What can hang from each mark
beko: gefom pige
mubom: gefom
nelanis: gefom pige
pige: beko gefom nelanis
gefom: folev mubom nelanis pige

Every row comes from one small tree of marks. Brackets hold a mark, then the marks that hang from it, in alphabetical order. Every link used is in the known rows. Which tree was each row made from?
Known rows
[nelanis [gefom folev mubom] [pige beko]]: [-0.17 -0.49 -4.93 -2.58 -3.41 -0.24 -3.44 -1.81 -2.01 -2.88  0.14  2.40
  1.00 -2.42 -0.60  0.94  0.03 -3.44 -4.12]
[gefom folev nelanis]: [ 0.53  0.73 -4.17  2.68 -1.44 -1.60  2.03 -2.08  1.92  0.09  3.22  1.58
  0.06  1.59  0.38  0.83 -1.00 -1.40  0.03]
[nelanis [gefom folev] pige]: [ 0.52  1.31 -3.00 -2.20 -2.52  0.45 -0.66 -1.84  2.26 -2.54  2.60  0.77
  0.40 -2.69  0.27  2.03  0.38 -3.73 -0.97]
[beko [gefom mubom]]: [-0.49  2.86 -6.07 -0.90 -3.15 -2.44 -2.13 -1.53  0.38 -0.57  2.71  0.86
 -1.83  0.94  1.22  2.28  2.14 -3.38 -1.88]
[gefom nelanis]: [ 0.75  2.21 -4.68  2.58 -0.92 -2.24  2.22 -1.78  0.30  1.03  3.74  2.14
 -0.05  0.46  0.68  0.32  0.59 -2.50  0.14]
[gefom folev mubom nelanis [pige beko]]: [-0.61 -1.71 -4.34  1.35 -3.42 -0.70 -2.49 -2.87 -2.14 -1.17  1.26  3.53
  0.98  2.35 -2.39  0.70 -1.89 -1.54 -3.39]
[beko [pige [gefom folev nelanis]]]: [ 0.07 -0.87 -2.87  2.02 -1.41  0.35  1.50 -0.58  2.41 -0.16  2.50  1.00
  0.46 -0.60 -0.66  4.30 -1.89 -3.01 -0.16]
[pige beko [nelanis [gefom folev]]]: [ 1.00 -1.79 -3.26  3.64 -3.65  1.41  1.12 -3.50 -0.28 -1.50  2.19  2.85
  0.41 -2.62 -1.35  1.58 -0.94  0.68 -2.23]
[nelanis [gefom folev]]: [ 0.33  1.04 -3.38  0.42 -3.63  0.41  0.31 -2.24  3.05 -2.60  2.54  0.62
 -0.19 -0.65 -0.26  1.71 -0.45 -1.51 -0.25]
[mubom [gefom folev nelanis [pige beko]]]: [-0.50 -0.86 -4.08  1.91 -3.61  0.46 -2.04 -3.74 -0.97 -1.20  2.50  2.61
 -0.40 -1.23  0.45  0.67 -2.50 -0.15 -1.67]
[mubom [gefom folev [pige nelanis]]]: [ 0.33 -0.56 -2.98  1.98 -3.51  0.35  0.91 -4.80  2.86 -0.73  3.56  1.03
 -1.07 -1.26 -0.21  3.07 -0.34  1.09  0.62]
[nelanis [gefom pige]]: [ 0.23  1.68 -2.14 -0.71 -4.40  1.12 -1.19 -2.74  1.77 -2.22  3.92  1.27
 -0.18 -1.62 -1.63  2.14  0.34 -2.82 -0.74]
[mubom gefom]: [-0.07  2.76 -6.17  0.17 -2.52 -1.88  0.62 -3.48  1.99  0.15  2.85  0.51
 -1.76 -1.73  2.76  0.51  1.08 -0.53  1.05]
[nelanis gefom [pige beko]]: [ 0.19  0.93 -4.53 -1.71 -2.75  0.51 -1.71 -2.47 -1.65 -1.34  1.96  2.68
  0.50 -4.69  0.71  0.44  0.55 -3.81 -3.21]
[nelanis [pige beko [gefom folev]]]: [-1.20 -1.28 -5.28 -0.57 -2.67  0.98 -1.13 -4.18  2.27  0.98  1.13  1.22
  0.49 -3.17  1.12  2.39 -2.42 -2.78 -2.08]
[beko [gefom mubom pige]]: [-1.02  1.91 -4.30 -1.95 -4.36 -1.09 -3.95 -2.40  0.47 -1.23  3.35  0.95
 -1.64  1.32 -0.74  3.12  1.29 -3.79 -2.27]
[pige beko nelanis]: [ 0.52 -0.83 -5.47  3.97 -2.25 -0.65  2.18 -4.70 -0.85  1.81  2.07  3.31
 -0.15 -1.40 -0.25  0.44  0.13  0.87 -1.84]
[gefom folev nelanis pige]: [ 0.06 -0.04 -2.42  1.72 -2.60 -0.19  0.22 -2.88  2.10 -0.67  3.70  1.67
  0.47  1.84 -1.50  1.68 -1.80 -1.88 -0.37]
[pige beko [nelanis [gefom mubom]]]: [ 1.08 -0.27 -4.62  2.57 -3.39 -0.45  0.02 -1.95 -3.81 -1.08  1.76  3.70
  0.35 -2.49 -1.42  0.81  1.75 -0.73 -3.49]
[nelanis gefom]: [ 0.65  2.40 -3.91  0.37 -3.19 -0.28  0.63 -1.93  1.43 -1.56  3.32  1.15
 -0.39 -1.88  0.11  1.07  1.09 -2.40 -0.30]
[gefom folev mubom [pige nelanis]]: [ 0.33 -1.42 -3.19  1.56 -3.35 -0.75  0.27 -3.83  1.64 -0.58  2.15  1.78
  0.12  2.17 -3.02  2.70  0.22 -0.13 -1.11]
[nelanis [gefom mubom] pige]: [ 0.67  2.70 -4.31 -3.20 -2.17 -1.71 -1.61 -0.50 -1.07 -1.87  2.06  1.50
  0.49 -2.54 -0.01  1.36  2.83 -5.22 -2.33]
[pige [gefom folev mubom]]: [-0.93  0.28 -5.68  0.67 -3.23 -0.97  0.04 -2.50  3.46  0.14  1.42  0.09
 -0.11  1.24  0.02  2.62 -0.73 -1.95 -0.21]

Write each row's tree
[ 0.49 -0.77 -4.53  3.21 -2.60 -0.71  2.21 -2.68  2.69  1.13  2.11  0.96
  0.18 -0.01 -0.88  3.48  0.03 -0.79 -0.09]	[pige [gefom folev mubom] nelanis]
[ 0.54 -1.06 -3.35  0.40 -2.47 -0.85 -0.91 -0.90  0.36 -1.79  1.55  1.03
 -1.34  0.91 -1.47  5.64  1.36 -1.79 -2.64]	[beko [gefom folev mubom] [pige nelanis]]
[-0.28 -3.12 -4.11  2.20 -4.07 -0.05 -1.37 -4.78 -0.91 -0.52  0.96  3.25
  0.38  1.38 -3.08  1.83 -1.12  0.76 -3.24]	[gefom folev mubom [pige beko nelanis]]
[-0.01  0.04 -3.48  1.00 -2.75 -1.63 -1.17 -1.97  0.25 -1.23  2.52  2.01
  0.57  3.25 -2.23  1.49 -0.56 -2.35 -1.38]	[gefom folev mubom nelanis pige]
[ 0.48  1.89 -4.47 -1.47 -1.45 -2.34 -2.52  0.20 -1.05 -1.22  3.15  1.43
 -0.34  0.07  1.30  2.78  1.18 -5.63 -2.75]	[beko [gefom folev mubom [nelanis pige]]]
[ 0.88  1.84 -4.35 -0.34 -0.53 -1.82  0.14 -1.53  0.50 -0.44  3.34  1.18
 -0.46 -2.59  2.90  1.09  0.22 -2.87 -0.12]	[mubom [gefom folev [nelanis pige]]]
[-0.70 -1.16 -3.64  0.08 -2.67  0.90  0.71 -2.28  4.65 -0.28  1.02 -0.33
 -0.07 -0.50 -0.63  4.77 -1.82 -2.07  0.05]	[beko [pige [gefom folev]]]
[ 0.82  0.30 -3.88  0.41 -2.05 -1.47 -0.63 -0.58 -1.24 -0.69  2.15  1.62
 -1.36 -0.13 -1.04  5.09  2.84 -2.75 -2.67]	[beko [gefom mubom] [pige nelanis]]
[-1.08 -0.30 -5.33 -1.99 -3.04  0.38 -3.51 -3.47  0.65 -0.76  1.70  1.38
 -1.11 -2.21  1.86  2.50 -0.95 -3.29 -3.64]	[nelanis [pige [beko [gefom folev]]]]
[ 1.49  0.06 -3.27  2.17 -3.07 -0.74  1.23 -1.40  0.33 -2.28  2.41  1.69
  0.19 -0.47 -1.91  2.35  1.46 -0.79 -1.21]	[pige [nelanis [gefom folev mubom]]]
[-0.10 -2.38 -3.97  2.45 -4.08  1.31 -0.63 -5.83  0.34 -0.65  2.25  2.32
 -0.77 -2.16 -0.40  1.88 -1.66  2.10 -1.51]	[mubom [gefom folev [pige beko nelanis]]]
[-0.74  1.26 -5.76 -2.03 -2.60 -0.30 -3.26 -3.13 -0.98  0.33  2.45  1.87
 -1.16 -3.26  2.29  1.79  0.42 -4.29 -3.79]	[nelanis [pige [beko gefom]]]
[-0.42 -0.08 -5.68  1.61 -2.92 -1.69 -2.95 -1.08 -2.86 -1.12  2.07  2.73
 -0.69  1.16  0.42  1.33 -0.76 -2.54 -4.00]	[pige [beko [gefom folev mubom nelanis]]]
[-0.95  0.04 -5.83 -0.71 -2.19  0.48 -0.70 -3.83  0.69  2.06  1.75  1.98
  0.32 -4.28  1.70  1.63 -0.89 -3.64 -2.22]	[nelanis [pige beko gefom]]
[ 0.67  0.99 -4.58 -0.74 -0.57 -2.98 -0.52 -0.72 -0.52 -0.40  1.96  2.05
  0.73  0.99  0.10  1.09  0.82 -4.18 -1.79]	[gefom folev mubom [nelanis pige]]
[ 0.15 -0.85 -4.69  0.68 -1.03 -0.84 -0.41 -2.61 -1.28  0.29  1.72  3.06
  0.90 -1.18  0.78  0.11 -1.49 -2.81 -2.84]	[gefom folev [nelanis [pige beko]]]
[ 0.75  3.31 -4.89 -1.53 -0.88 -2.87 -2.28  0.52 -2.56  0.05  3.89  2.03
 -0.50 -1.23  1.82  2.21  2.64 -6.61 -2.94]	[beko [gefom mubom [nelanis pige]]]
[ 0.35 -1.44 -2.29  2.39 -3.24  0.77  1.37 -4.93  3.57 -0.10  3.41  1.44
 -0.20  0.88 -2.31  2.85 -0.91  0.36 -0.17]	[gefom folev [pige nelanis]]
[-1.45 -1.12 -4.97 -0.28 -4.89  0.92 -2.80 -5.59  1.30 -1.43  1.37  1.46
 -1.06 -1.15  0.50  1.03 -2.50  0.79 -1.54]	[mubom [gefom folev [pige beko]]]
[ 0.44 -2.23 -3.51  1.90 -2.05 -0.02  1.56 -1.54  1.89  0.03  0.85  0.86
  0.24 -0.17 -2.16  5.49  0.07 -1.24 -0.99]	[beko [pige [gefom folev mubom] nelanis]]
[ 0.01 -0.61 -5.69 -0.24 -0.95 -2.26 -1.74 -1.75 -3.11 -0.25  0.68  3.47
  1.15  0.08 -0.04  0.02 -0.58 -3.31 -3.87]	[gefom folev mubom [nelanis [pige beko]]]
[ 0.11 -0.80 -4.35  2.33 -3.64  0.61 -0.52 -5.42 -1.31  0.43  2.94  2.86
 -0.93 -3.22  0.18  1.42 -0.18  1.19 -1.64]	[mubom [gefom [pige beko nelanis]]]
[ 0.09  0.55 -4.87  2.64 -1.89 -1.70  0.96 -0.77  1.27  0.57  2.60  1.24
  0.55  1.01 -0.08  2.19 -0.94 -2.93 -0.36]	[pige [gefom folev mubom nelanis]]
[-0.29 -0.38 -3.92  2.21 -2.87 -0.10 -0.84 -3.46 -2.01  0.41  3.09  3.69
  0.51 -0.11 -1.21  0.11 -1.53 -1.92 -2.42]	[gefom nelanis [pige beko]]
[-1.27 -0.15 -6.10 -2.82 -3.17 -1.08 -4.61 -2.50 -1.35 -1.29  0.59  1.64
 -0.86 -0.70  0.99  2.19  0.03 -3.82 -4.74]	[nelanis [pige [beko [gefom folev mubom]]]]
